Each row was made from one walk, in order. Every step used is in the known rows, and no mark comes twice. Write each row's walk.
In the rows, 128 means zero.
Known rows
Z > R > U > T: [142 132 152 125  94 127  90 184  98 131  66 132 111  93 197  49  95 138
 119  98 163 127 156  98 116 122 135 140 187 129 111  84 127 153 160 158]
Z > R > U > W > K: [111 148 142 132 114 161  42 131 113 100  89 118 124  93 159 142  89 134
 100 129 157  94 106  90 162 124 117 130 128 142  71 115 127 123 136 142]
T > H: [ 92 135 143 133  99 143 129 124 126 115  57 134 132 105 138 107 166 126
  80 112 150 102 133 126 138 113 125 124 104 114 162 118 102 100 167 137]
V > B: [143 133 100 143  97 152 106 164 119 115 157 120 100 160 119 151 148 106
 107 114 146 135 120 138 118 127 113 161  85 116 164 104 121 142 150 123]
T > U: [ 99 154 137 127 122 143 104  72 110 124  95 154 119 109 157 100 147  83
 131 112 125 125 146 140 127 151 121 133 101 125 121 116 111  80 143 144]
T > H > W: [ 76 139 155 147  66 122 126 141 126 109  85  92 134 103 111 157 122  78
  74 102 142  70 143 139 135 154 120 148  86 115 153 111 106 184 178 138]
K > W > H > T > U > R > Z: [125 138 112 101 113 148  79 131 116  60  17  88 153  64 126 153 142 121
 120 106 149  72 142 120 164 165 144 159 125 115  45 125 120 107 150 147]
J > W > H > T > U > R > Z: [127 127 129  94 126 142  85 131 110  85  14 101 156  64 125 133 145 108
 130 114 138  92 140 112 156 154 147 152 145 110  50 128 117  97 155 138]
W > H > T > U > R > Z > E: [140 131 156 149 119 164   4 140 170  82  27  86 123  93 143 146 127 129
 104 123 152 107 140 112 115 113 135 150 125 111  87  95 131 101 176 154]
U > W: [119 154 104 155 115 139  73  94  97 118 168 114 123  83 158 117  97 157
  85 144 152  83 137  99 142 136 115 132 130 133 104 106 141 213 153 132]
W > H > T > U > R > C: [156 148 143 123 121 139   4 109 124 126  10 104 150  82 132 106 154  92
 122 118 154  97 143 113 180 157 143 127 149 131 105 109 119  92 151 137]
R > K: [105 111 128 114 152 136 119 116  87 102  84 115 125  95 155 115 153 106
 109 133 132 159 113 125 133 123 127 121 139 125 155 127 110 140 135 134]
T > U > W: [106 168 115 141 109 150  69  50  99 120 143 142 129  71 165 101 110 120
 109 141 143  74 135 115 151 145 118 135 117 137  85 110 147 168 146 142]
S > T > H > W > J: [ 85 131 165 166 118 144 105 167 167  75 129 105  91 159 102 155  83 165
  69 136 138  91 122 140 117 157 121 152  49 132 151 121 128 163 167 131]
E > Z: [122 160  96 127 125 156 135 131  91  98 149 103 111 130 158 147 113 143
  93 128 144 140 161 112 101 148 119 105 130 146 118  98  79 191 174 114]
E > Z > R > C: [147 157 146 148 105 133  30 168 136 130  85 113 129 130 162 120 148 133
 127 104 167 131 184 105 166 120 130 124 171 151  92  77 115 158 186 123]
T > H > W > K: [ 78 144 150 126  92 146  99 147 130 100  53 104 118 110 105 191  93  98
  77 123 150  84 107 121 130 145 113 133  84 125 141 127  98 104 146 141]
W > H > T: [131 124 155  94 120 139  95 109 114  83  52  84  86 111  92 118 113 155
  73 137 135 135 132 126  76 159 122 151  93 111 193 133  94 130 143 129]
T > U > W > J: [114 149 129 166 147 167  70 105 143  94 174 141  98 133 144 132  81 188
  83 164 148  96 122 122 140 155 119 144  78 144 105 118 160 144 146 130]
T > U > R: [127 137 126 136 125 147  81 116  97 119  86 119 156  93 163 121 130 106
 124  90 135  93 128 112 140 154 136 122 117 118  88 112 121  98 148 136]
V > B > J > W: [102 124 120 122  95 140 117 112  99 166 155 153 121 173 126 151 172 129
 115 118 110 150 148 101  73 113 118 118 147 123 189 121  93 158 167 115]
B > V > F: [122 111 102 136 130 107 113 166 157 167 143  73 119 152 152 116 180  94
 103  98 141  69 126 128  68 116 132 152 126 115 161  93 129 241 167 125]
B > V: [105 127  77 122 140 120 120 173 136 140 143 113 113 146 146  88 154 122
  66  98 120  94 136 124 102 131 133 127 148 139 158 104  85 200 154 111]
C > R > Z: [137 126 106 107 159 130 122 220 103 135 105  99 135 110 157 102 142 115
 130 112 147 115 143 117 181 139 133 146 156 110  73 115 109 101 163 141]
U > T > H > W: [ 85 144 151 136  58 121 132 151 119 117  70 101 124  90 121 135  96  94
  75 110 155  64 144 132 116 151 123 149 110 118 159 104 115 189 176 148]
W > H > T > U > R: [134 132 143 109 121 153  75 104 100 102  49 104 144  86 137 117 124 114
 113 100 133  90 118 116 123 164 138 133 105 116 108 124 117  90 142 133]
R > C: [145 148 129 153 127 118  31 134 132 141  74 113 127 111 145 111 152 106
 115 126 156 130 165 114 176 138 128 122 159 132 129  98 108 138 158 135]
F > V > B > J: [143 127  86 137  80 149 105 123 126 128 211 125 102 172 128 143 187 191
  78  97 126 110  99 118 100 120 115 152 103 141 197 112 114 174 168 137]
J > W > H > T > U: [ 97 144 164  86 118 151 100  46 109 108  28 141 109 103 115  96 141  84
 124 134 116 133 144 141  91 162 125 142  96 118 158 136 102  77 136 138]
W > H > T > U: [109 147 160  90 116 151  96  55 115  97  40 132 102  98 117  97 137  96
 115 126 123 122 134 146 102 165 124 150  82 121 153 132 106  69 135 142]
K > W > H > T > U > R: [120 140 130 113 108 159  71  98  99  84  39 100 145  90 136 135 125 115
 111 100 136  81 132 119 117 173 136 133  97 118 110 125 116 105 138 139]
F > V: [115 125  96 169 142 130 116 106 127  78 108 104 111 115 149  87 153 154
  95 135 131 131 139 127 124 140 125 149 117 123 172 117 130 237 151 155]
K > W > H: [ 79 165 109 146 119 156  90  88 122  74  38  99 115 111 107 153 158 153
  65 143 151 112 158 137  97 150 120 145  95 124 180 133  91 119 142 131]
F > V > B > J > W > H: [ 95 139 122 127 123 156 105  78 121 124  71 130 119 134  94 123 196 152
  79 150 123 139 127 120  76 119 126 145 127 127 216 140  96 126 160 118]

Which walk is each row?
[160 143 140 128 117 133   8 119 122 131  34 106 150  90 145 107 143  88
 133 109 151 100 148 109 183 158 140 122 152 130  94 102 122 112 151 140] | H > T > U > R > C
[ 84 148 147 119  86 145 102 154 125 107  42 109 110 100 112 177  75 108
  78 129 158  80 107 116 117 144 115 134 100 128 146 122 106 108 144 148] | U > T > H > W > K
[104 143 138 119  85 140 136 140 115 129  34 146 118  86 153  77 128 146
  82 123 168  94 134 116 113 110 130 124 138 119 171 108 116 106 164 151] | U > T > H
[137 133 143 168 122 157   8 152 167  97  64  99 132 100 166 149 128 122
 115 113 151 108 148 109 130 105 133 140 135 113  69  85 134 114 181 157] | T > U > R > Z > E
[ 76 140 159 127 105 135 123 113 138  92  47 133 109 113 130  70 150 141
 101 105 134  96 119 126 120 106 125 122  86 122 156 123  95 114 165 145] | S > T > H
[ 94 141 110 177 135 162  90 152 149  60 142 114  90 179 130 187  95 201
  72 149 149 121 158 133 106 166 116 139  65 133 151 121 127 160 142 133] | K > W > J
[142 127  83 159 105 156 111 145 133  84 144 113 100 152 121 122 166 119
 105 124 141 133 113 145 125 128 118 175  84 120 181 109 140 203 149 138] | F > V > B
[137 118 144 124 156 145  98 194  81 151  96 109 145 125 193  44 157  54
 130  94 128 140 135 117 190 145 132 123 153 116 101 112  91 110 152 145] | C > R > U
[116 111 144  85 146 157  93  92  81  88  23 107 147  66 144 109 153  91
 116 125 130 125  90 125 136 141 141 127 127 125 132 138 119  96 126 135] | W > H > T > U > R > K
[ 99 132 155 161 110 146 111 178 158  94 122 113  95 146 114 156  71 169
  60 143 156  90 128 134 116 159 123 153  74 131 159 114 138 160 167 134] | U > T > H > W > J
[ 83 157 151 121 128 135  95  60 123 101  86 153  96 116 148  64 130  99
 152 106 109 118 132 140 105 143 121 132  82 132 116 120 105  92 141 151] | S > T > U
[ 96 145 148  73 127 166 104  72  97  97  23 126 113 104 128  92 146  77
 125 133 123 119 130 152 110 169 126 143  88 123 157 141 107  65 124 147] | C > R > K > W > H > T > U
[149 132 128 108 129 134 109 198  75 161  76 127 114  96 200  23  95 107
 121 116 157 128 139 102 128 138 135 126 191 122 128  96 114 135 149 160] | C > R > U > T
[ 82 135 125 152 148 171  80 126 140  41 100 119 102 155 136 159 102 178
 101 145 137 110 127 137 114 162 126 133  65 142 126 134 134 140 128 140] | S > T > U > R > K > W > J
[143 125 121 102 121 135  87 148 112  81  50  95 150  68 141 136 131 116
 131  96 143  84 135 113 170 158 144 153 135 112  35 116 123 110 156 146] | H > T > U > R > Z
[ 91 145 167  86 102 161  88  60 113  76  16 131 111 101 126 109 145  99
 124 120 128 119 141 150 101 157 126 153  86 127 144 133 115  83 132 147] | Z > R > K > W > H > T > U
[144 125 151 152 115 157   6 151 165  86  55  90 123 100 157 148 115 124
 114 115 150 110 146 108 120 114 133 145 128 110  77  88 133 122 177 157] | H > T > U > R > Z > E
[106 109 149  82 148 158  98  84  75  95   7 117 154  71 142 110 158  78
 126 133 123 136 101 120 128 137 142 119 142 121 136 143 116 103 128 131] | J > W > H > T > U > R > K
[114 120 161  89 123 140 100  98 108  94  35  96  94 117  89 118 120 135
  87 148 125 150 148 119  62 154 123 141 111 107 201 140  89 140 144 123] | J > W > H > T
[ 88 151 163 112  75 158  96 172 122  94  36 107 123 104 132 167  80 100
  88 112 161  81 115 111 131 138 120 133 115 141 106 110 103 121 159 144] | E > Z > R > U > T > H > W > K
[ 87 142 172 119  75 147  87 172 130 102  29 111 123 102 128 158  85  97
  90 107 159  81 111 113 135 134 120 142 111 132 117 114 110 106 152 150] | Z > R > U > T > H > W > K
[145 144 159 157 107 118  15 167 145 140  76 118 129 127 156 109 154 129
 129  99 163 129 179 108 172 114 130 136 167 136 106  83 126 137 175 131] | Z > R > C
[113 149 127 129 124 162  49 113 105  99  87 115 124  85 153 143  88 123
  92 142 153  95  99  93 164 136 116 124 125 140  82 122 119 123 127 144] | R > U > W > K
[ 82 137 104 115 102 161  90  95  85  49  39  97 141 101 148 166 135 106
 112 118 139 101 148 132 118 166 127 124 107 126 133 132 113 172 120 151] | H > T > U > R > K > W
[ 95 154 149  94 105 158  91  47 114  81  31 127 105 103 117 115 136  99
 112 127 126 113 147 150  98 174 122 149  76 122 153 134 104  82 130 147] | K > W > H > T > U
[123 129 146 105 123 153  79  96  93 110  35 113 148  90 134 116 128 102
 123 108 126 101 130 110 110 161 139 127 118 112 113 128 114  99 144 129] | J > W > H > T > U > R
[116 139 136 130 128 141  75 108 104 103  80 118 138  98 158  95 119 117
 139  86 124  87 118 112 124 149 136 121 105 124  83 116 117 107 147 141] | S > T > U > R
[ 88 140 159 134  55 124 121 153 116 113  55  99 134  83 130 121 104  71
  79 102 152  66 142 132 137 154 127 149 117 119 143 104 112 190 175 151] | R > U > T > H > W
[ 90 143 140 133 107 137  89 151 121 101  88  93 108 119 110 200  75 103
  85 126 144 101 114 117 118 157 109 136  91 127 134 123  99 126 139 138] | H > W > K
[132 131 141 174 123 146  24 159 172  96  84  98 110 115 158 152 127 137
 101 126 154 130 159 112 117  98 125 144 135 113 100  83 124 136 184 154] | R > Z > E
[129 131 164 136 103 149  81 169 105  96  96 109 141 123 194  88 148 101
 124  74 140 140 163 108 163 127 133 132 152 140  61  87  97 166 179 133] | E > Z > R > U
[ 93 138 157 124  71 128 130 181 106 135  60  99 138  94 139 100 106  61
  89 101 151  65 138 132 144 154 128 145 123 117 145 105 111 176 175 151] | C > R > U > T > H > W
[131 135 145  98 113 146  77  89 109  82  72  83  91  90  98 113  99 166
  66 151 143 108 126 117  89 158 120 152  99 119 172 132 113 163 143 130] | U > W > H > T
[116 159 127 119 101 150  68  47  96 105 130 128 117  72 152 101  92 125
 106 143 140  75 132 115 136 156 117 140 108 133  96 115 146 179 141 143] | H > T > U > W
[ 75 143  95 130 109 161  93  96  86  59  47 105 150 101 158 167 148 103
 114 117 142 100 150 132 129 158 127 120 114 128 125 128 115 164 124 149] | T > U > R > K > W
[127 118 178 146 106 134  69 169 114 106  85 114 140 120 189  78 154  96
 126  68 136 138 157 111 168 121 133 144 148 125  75  93 108 143 169 141] | Z > R > U
[ 89 125 129 124 111 127 119  97  94 167 141 150 126 155 139 139 162 145
 110 121 107 151 162  91  69 119 120 102 163 124 181 125  84 161 168 119] | B > J > W
